Each row comes from the steps of one path. Every step used is in the known rows, and no mark comes twice. Write the path behind each row, first mark first.
(in the rows, 128 means zero)
Known rows
q > n > m > c: [123 154  69 167  95  76 139  67 135 138 169 178 122  67 118 121 123 110
 170 145 103  84 107 143 164 143 138 138  95 133  76 202 171 157  98 168
  93 137 136 134  97 105  99 128 136 126 161  90 146 102  83 138 143 110
 172 129  54 109  99 192 106]
q > m: [ 89 151 113 134 144  94 138 136 142 145 144 146 145  96 152 126 150 123
 137 108 133 108  90 130 164 131  92 117 109 127 118 162 148  98  75 151
 147 117 141 140 115 112 104 105 116 140 113 106 132 130 111 167 121 146
 116 149  94  93 115 119 166]
n > l: [143 138 112 155 147 133 133 132 161 145 131 157 111  81 120 125 166 143
 174 141 105 127  92 110 143 154 159 131 109 111 100 157 123 131  86 132
 140 117 107 101 115  92 142 150 106 149 151  91 148  74 121 148 140  98
 105 153 120 136 100 125 130]
m > q: [153 109 115 153 140 128 152 132 149 114 132 168 123 124 138 154 130 153
 124 146 111 126 113 124 155 167 124 124 121  89  98 131 132 101 137 130
 101 127 107 140 107  95  91 163 131 140 105 114 154  82 118 128 148  97
 131 126  82 141 119 142 111]
q > m > c: [ 91 169  86 138 114  74 113 127 139 146 174 175 156  79 145 124 133 156
 145 130 138 107  67 144 187 136  71 114  92 131 112 176 158 129  78 154
 140 111 113 155 102  96  95 134 114 132 129  85 133 170 103 156 133 139
 155 137  61 103  87 136 133]
l > m: [133 144 107 128 164 122 124 125 149 117 126 154 143 111 124 145 154 157
 167 130  96  96  93 148 143 140 135 115 114 103  87 154 109 105  92 172
 158  99 103 129 140 103 132 108 105 161 135 121 129 131  91 173 155 143
 111 158 133 101 111 144 152]
m > c > n > l: [123 121  93 187 129  88  92 122 156 149 171 173 119  74 106 102 160 187
 161 179  81 107  89 133 163 174 125 118 120 137  84 186 127 155  89 125
 125 138 114 130  41  95 107 194  99 157 185  70 166 113 148 155 135  70
 165 125  53  94  76 129 115]
c > z: [120 114 136 141 131  93 149 134 136 144 120 150 177 124 134 126 132 139
 121 127 137 111 142 150 110 161 138 101  93 105 129 144 152 108 135 133
 100 103 147 109 103 132 122 158 116 181 124 143 172 126 138 176 139 135
 131 143 106 118 106 123 150]
m > c > q > n: [112 134  80 191 141  72 126 105 154 124 160 184 110  86 116 111 114 130
 179 145  97  66 149 159 141 167 101  95 128 125 102 168 154 118  95 134
 113 139 145 132  63 109  80 153 157 152 122 111 145 105 132 141  94 122
 185 125  70 129  93 146  88]
c > q > n > l > m: [145 153  98 186 189 102 124 111 179 148 131 186 119  60 108  95 159 134
 224 164  50  81 109 140 132 153 167 116 155  89  55 152 133 110  67 163
 140 134 126 105  78  95 124 124 122 187 136 118 148  64 123 150 116 128
 117 164 128 130  98 115 122]
z > q > m > c > l: [127 174  74 168 137  30 103 155 160 148 175 210 144  76 161 116 179 125
 126 125  81  88  63 159 136 143  91 102 143 125 122 159 115 112 112 147
 118 119 145 124  92 108 104 122 131 117 129 117 149 152 144 147 128 171
 168 135  27  95  76 125 157]
c > l: [152 128 125 125 132  85 121 163 157 129 145 160 143 115 145 137 159 111
 124 133  99 141  97 131 109 152 146  92 130 124 135 145 113 108 113 129
 141 123 142 118 105 106 137 136 112 152 139 124 155 122 145 185 134 145
 139 159  81 107 112 117 144]
n > m > q: [168  98 108 170 117 129 162 112 153 109 149 173 118  94 133 159 142 128
 123 166  81  95  93 113 162 179 152 137 108  96  76 160 140 118 118 165
  93 140 119 128 121  99  82 134 111 107 134 109 154  65 100 130 163  85
 116 145  84 123 116 138 122]
q > l > c > n: [151 109 115 167 144  68  77 123 149 126 142 160 131  86 139  88 128 161
 115 147  77 114  93 137 160 153  68 109 146 131 133 155 142 113 146 116
  42 167 124 112  48 135 124 152 131 175 179  82 164 140 131 127 102 138
 164 126  85  99 115 124 123]
n > m: [149 126 105 141 124 120 160 107 149 112 144 154 133  92 125 159 154 117
 136 134  93 111  99 128 136 159 157 131 101 126  87 168 140 123  91 161
 112 119 126 120 157 116 106 117 108 136 151 102 147  83  97 177 153 107
 112 164  98  87 111 150 145]
z > n: [146 149  80 168 158 104 157 118 114 140  98 150 130 110 139 126 171 117
 162 122  85 106 113 127 133 151 115 126 116 113 117 157 130 101  98 132
 116 100 119 110 130 136 113 148 109 145 112 120 160 122 144 135 142 101
 156 138 119 118 107 136 151]
l > c: [148 127 101 123 137 118 115 111 146  84 134 170 121 102 139 127 127 137
 126 105 116  99 102 148 118 130 111 131  93 131 119 147 122  96 140 132
 109 126  97 103 104  95 148 129 121 153 152 136 145 123 104 154 122 176
 125 137 113 123 103 148 118]
z > q > m: [127 168  85 152 163  75 169 126 145 144 136 163 145  97 154 123 176 111
 138 105  74  95 102 145 144 144  81 123 128 138 130 161 109  81 108 149
  95 114 145 125 148 121  97 104 121 135 103 106 125 124 113 139 115 157
 123 129  95 112 106 107 175]
z > m > q > l > c > n: [145 114 135 194 157  65  92 148 168 132 160 229 107  87 132  95 127 154
 110 168  41 100 100 105 156 164  80 121 165 101 127 136 172  79 182 128
  53 157 110 114  58 140  91 185 156 171 123  48 176 144 136  90 135 112
 137 117  77 109  91 155 111]
m > c > q: [130 111  92 142 137 107 120 147 162 101 167 193 141  97 126 143 140 154
 165 156 100  84 140 142 146 182  99  88 100 105 105 144 131 131  89 135
 136 113 135 129  87 111  89 156 132 141 124 117 150 123 138 166 113 136
 164 139  66 104  74 136  93]
m > c > z > l: [153 124 105 142 117  75  98 128 120 155 144 195 199  89  95 107 151 144
 156 161 118  86 133 141 117 191 129 100  89 131 149 142 149 116 110 154
  63  79 131 106  82 113  96 164 111 151 130  95 166 156 136 152 162 141
 185 119  69 133  80 148 112]
q > n > l: [133 167  90 177 133 106 134  92 143 150 122 160  99  69 127  94 139 111
 187 116 108 118 100 118 146 143 162 125 131 122  95 183 147 134  93 131
 107 134 124 111  84  98 145 142 129 169 137 107 149  57 115 136 127 101
 144 133 111 149 112 132 136]
z > q: [166 137  86 136 160 116 168 129 136 118 118 176 117 123 135 137 167 105
 144 116  83 102 124 134 111 161 131 117 118 128 130 155  90  88 134 127
 102 107 121 107 137 125 118 129 125 142 114 135 137  91 121 141 124 143
 124 120  98 132 104 127 143]
c > q > l > m: [151 140 130 179 201  92 105 154 183 141 146 192 145  83 132 128 152 156
 182 158  61  89 107 140 172 169 102  98 156  72 103 126 134  82  79 157
 139 124 127 131  81 135 109 117 126 189 135 102 134 128 132 164 116 140
 131 166 131  97 108 130 122]
l > m > q > n: [133 144  92 183 153 107 139 101 151 128 116 180 119 101 132 127 113 145
 171 150  75  94  93 148 160 139 139 129 156  80  71 150 141  96 125 167
 113 138 117 138  90  82 105 127 130 158 111 134 139 100  89 132 148  98
 144 129 119 134 121 157 110]

Which path is each row?
[147 154 110 142 186  98  97 133 158 137 135 183 139  82 133 131 144 151
 169 145  74 116  71 135 174 149 107 105 147  91 107 142 144 106  97 158
 127 105  95 138 111 120 125 124 117 178 145 109 119 134 101 163 145 133
 141 153 128 115 116 155 139] : q > l > m
[128 151  97 210 160  96 144 119 171 161 131 180 105  66 132  86 163 122
 197 154  73  92 129 133 140 163 153 118 144 114  91 158 135 117  73 130
 121 151 136 100  68 112 114 138 139 174 135 101 162  39 141 133 106 109
 141 146 107 139 108 115 110] : c > q > n > l
[139 185  89 173 161 118 113 102 153 167 119 178 119  68 115  92 144 135
 220 132  88 105  79 139 157 127 166 133 146  98  76 177 136 128  78 159
 131 116 105 120  83  81 150 126 106 170 155 106 136  91  88 150 146 111
 120 150 131 125 106 146 149] : q > n > l > m
[186 160  98 151 169  83  99 116 149 105 132 197 101  94 145  94 158 114
 137 115  62  81  74 143 129 150  97 124 132 120 156 146 114  82 157 117
  37 143  97  98  85 134 138 124 139 152 135 107 134  98 115 100 115 177
 129 112 114 150 102 149 119] : z > q > l > c
[140  96 117 165 117  82 123  88 149  96 150 149 134  70 116 113 141 156
 119 154  59  79 101 148 139 152 127 140 105 145  87 173 137 120 127 158
  84 151 127  95  99 124 105 133 109 144 185  87 169 120 117 154 129 138
 111 154  78  65 101 144 150] : l > c > n > m
[126 136 128 142 148  94 108 115 147 129 126 178 133  81 113  89 145 142
 130 137 117  87  94 167 105 153 171 139  89  94 116 135 140 113 115 108
  98 113 107  71  58  86 162 176 101 179 160 126 168  94 125 144 143 162
 103 149 106 137  79 109 135] : n > l > c > z
[129 143  76 126 149 112  90 116 145 121 150 189 151  93 109 158 135 174
 169 128 104  89  87 159 147 146 117 112 100 101  87 149 129 131  98 155
 176  93 102 143 107  88 114 140  99 159 140 114 127 154  75 166 159 143
 149 144  92  97  78 180 125] : l > m > c
[132 133  89 176 158  60  52 128 156 147 175 191 143  75 113 122 133 196
 163 182  70  89  72 141 206 167  79  89 155 105 102 167 160 128 112 158
 108 129 114 138  48 119  91 158 109 179 172  78 148 167 124 162 143 108
 196 140  55  88  96 168 120] : q > l > m > c > n
[167 121 121 141 153 104 104 159 188 128 149 204 147 116 137 165 146 163
 132 162  53 100  73 149 128 157 152 107 154  65  78 122 129  98 136 168
 146 130 121 133  80  80 103 126  99 149 127 145 150 122 119 163 175 133
 117 160  98 116 108 114 141] : c > l > m > q
[110 119 137 154 148  73 161 147 131 158 130 196 144 129 119 141 131 134
 100 133  89  90 149 124 115 179 142 119 116  72 111 111 182  68 175 137
 107  99 137 104 116 136  89 172 147 176  87 108 172 144 126 124 163 110
 120 133  82 129  73 141 143] : c > z > m > q
[156 147  65 195 178  46  74 126 162 148 153 210 127  88 112 105 166 167
 172 164  25  79  75 166 186 169  67 100 166 101 103 162 129 110 134 143
  62 115 114 129  65 135  86 141 124 162 148  95 145 156 130 130 139 116
 197 118  64 109  87 161 146] : z > q > l > m > c > n
[ 66 138 119 148 119  47 118 121 133 161 165 174 188  74 129 117 126 149
 119 126 152  89 103 167 147 150 100 109  96 121 113 152 190 119  96 157
 114 105 151 137  73 108  95 159 121 154 141 107 146 173 124 162 144 148
 151 138  44 106  72 125 153] : q > m > c > z
[187 129 112 172 123 103 104  99 174 100 162 216 121  60 144 132 123 134
 117 159  52  82  48 133 168 163 133 150 122  86  96 144 195 103 161 144
  48 169  82 132  62 112 102 136 134 128 159  89 144  77  94 109 148 127
 129 131  87 140 108 166  91] : n > m > q > l > c
[164 138 127 156 158 100  99 140 160 117 157 229 101  86 144 117 124 126
 115 153  57  96  86 105 142 154  92 124 143  86 148 117 175  69 183 120
  71 149  80 120  81 106 122 162 166 154 107  70 149 125 109  89 141 136
 133 116  88 141  87 170  90] : z > m > q > l > c
[118 114 126 118 136  95 111 114 129 101 133 163 156 115 120 100 122 142
 114 120 138  82 126 168 105 148 128 123  88 114 137 130 150  94 152 127
  81 122 119  88  73 111 138 156 111 180 146 142 162 126 119 152 121 186
 132 142 107 125  95 122 129] : l > c > z
[ 99 168 121 172 144  51 109  99 133 173 122 211 121  58 101  59 138  89
 158 124  93  79 114 144  88 134 183 151 121 100 121 148 176 117 151 121
  83 119 122  70  68 105 184 168 152 204 137  99 176 126 107 101 141 159
 112 129 102 131  70 138 146] : q > n > l > c > z > m
[122 138  78 180 163  70  98 110 165 124 160 191 135  77 109 126 116 162
 206 145  71  70 126 176 150 154 114  93 142  98  74 151 140 114  82 167
 131 111 129 132  76 101  83 134 136 165 131 116 137 131 115 156 120 134
 178 146  92 129  88 154  97] : l > m > c > q > n
[174 116 139 173 132  73 106 106 173 120 147 207 147  60 135 111 122 141
  96 168  77  62  60 143 140 177 137 148 107  77  95 130 203  94 179 139
  26 159 116 112  46 112  97 164 135 153 160 107 173  93 124 102 149 145
 128 132  82 132  97 152 116] : n > m > q > l > c > z
[135 126  98 178 135  98 150  99 136 122 124 176  91 115 147 117  99 130
 145 142 105 118 117 139 163 147 131 119 134 111  99 148 154 108 140 135
  91 144 121 146  82  94  95 152 154 145 106 130 151  72 116 119 130  79
 151 109  85 154 133 145 105] : m > q > n
[135 168  58 175 160  86 167  93 125 124 104 166  87 117 135 114 142  80
 164 111  83  98 127 144 126 145 119 112 137 142 127 167 122  84 131 139
  37 134 131 104 121 129 119 117 150 146 114 143 147  89 121 128 103 130
 154 114 100 146 120 151 152] : z > q > n
[113 151 125 201 149  70 150 117 144 210 115 210 114  76 111  98 140 104
 151 162  73  96 135 111 135 158 179 141 146  72 102 140 191  94 144 137
  95 132 132  98  77 109 103 192 151 185 105  93 176  85 127 100 172  85
 112 119  94 165  77 137 140] : c > z > m > q > n > l
[131 126 105 131 106  72  87 157 158 127 173 197 138  98 130 144 162 144
 135 144 116 125  75 160 118 159 121  89 115 108 118 146 134 135 121 146
 143 117 122 131  76  94 125 157 113 137 157 126 155 151 143 173 144 149
 172 150  41 106  80 147 112] : m > c > l
[121 144 135 157 144  86 107 124 149 156 136 211 145  65 103  82 155 117
 132 121  77  88 108 152  80 154 168 151 101  87 117 128 154 112 137 115
 121 104 102  64 100  93 165 173 128 200 137  83 179 133 105 126 153 162
  85 146 113 122  52 138 148] : n > l > c > z > m
[144 132 117 139 142 121 156 141 138 139 145 192 112 118 135 156 139 123
 125 152  77 116 130  95 140 167 114 111 126  82 111 126 148  84 155 143
 146 121 117 140 135 115  94 166 139 153  96  81 152 116 111 129 164  98
  99 130 101 123  80 161 122] : z > m > q
[130 117 110 171 148  91 121 131 157 149 132 156 123  92 126  99 161 165
 154 161  82 119  98 114 158 165 134 122 139 129  94 171 117 132  98 124
 128 141 134 107  89 113 117 173 102 169 167  89 163  79 143 161 131  73
 133 147  85  91  96 114 153] : c > n > l
[154 130 128 120 158  84 108 143 129 154 111 175 214  94  88 107 177 155
 165 143  78  87 142 147  98 173 150 113 120 107 113 128 123  89  87 187
  93  75 141 101 119 119 114 120 104 178 142 110 155 152 111 174 173 174
 130 150 142 119 101 125 161] : c > z > l > m
[112  94  85 164 123  66 105 119 139 134 162 153 132 111 112 134 133 179
 140 153 102  99 129 140 161 159  77  97 115 140  98 174 135 132 115 144
  97 126 131 129  81 120  82 179 110 158 154  93 164 150 141 161 122  88
 178 124  36  82  84 144 120] : m > c > n
[159  81 120 201 120  92 124 103 173  91 149 178 126  87 116 120 134 162
  93 169  46  71  98 145 155 166 127 150 119 116  66 158 147 111 147 152
  67 174 111 118  76 109  82 146 121 127 173  86 175  91 115 125 143 111
 116 130  64  89 100 141 114] : l > c > n > m > q
[147 158  86 165  91  48 101  96 157 151 181 194 143  54 121 130 138  90
 148 152  83  88  84 160 124 148 164 115 131 132  88 194 172 141 120 162
  92 151 148 132  79 105 106 135 134 131 177 110 162 120 123 149 138 127
 183 148  26 101  91 166 128] : q > n > m > c > l
[138 162  84 183 147  52 103 126 135 145 140 207 136  93 123 116 157 119
 140 150  92  65 104 168 149 186  92 106 117  96 155 138 153  95 163 115
  32 113 124  98  56 144 100 176 133 159 124 122 155 133 140 116 138 151
 198 101  57 142  76 149 142] : m > c > z > q > l
[100 119 117 152 162  77 113 140 174 105 161 177 143  71 155  92 129 143
 139 115  85  85  99 159 133 146  75 115 111 121 114 134 126  79  95 146
 135 147 137 116  89 107 105 111 140 142 123  96 135 132 122 147  89 206
 104 159  97  90  89 104 126] : l > c > q > m
[156 121 127 174 170  89 140 173 169 121 153 186 138  92 149 119 149 127
 148 166  90 127 125 123 164 178 100  88 151 104 130 128 141  91  98 129
 103 143 131 119  85 145  98 136 137 174 116 103 137  76 160 147 104 124
 151 154 100 115 109 121 103] : c > q > l
[159 124  94 180 138  71 105 129 177 122 206 217 152  43 124 127 149 133
 168 191  72  76  95 131 173 191 105 106 125  93 106 159 177 136  89 147
  94 141 120 134  75 142  76 147 141 143 156  72 141  97 128 151 120 115
 178 153  50  97  91 161  89] : n > m > c > q > l
[171 162  88 181 157 109 109 108 142 158  98 199 145  88 118 104 137 149
 200 156  51  85 110 124 135 152 139 123 158 107  81 140 141  83 104 188
  61 126 112 138  99  93  81 112 127 147 100  95 139 106 101 128 158 120
 141 113 126 164 125 149 104] : z > l > m > q > n
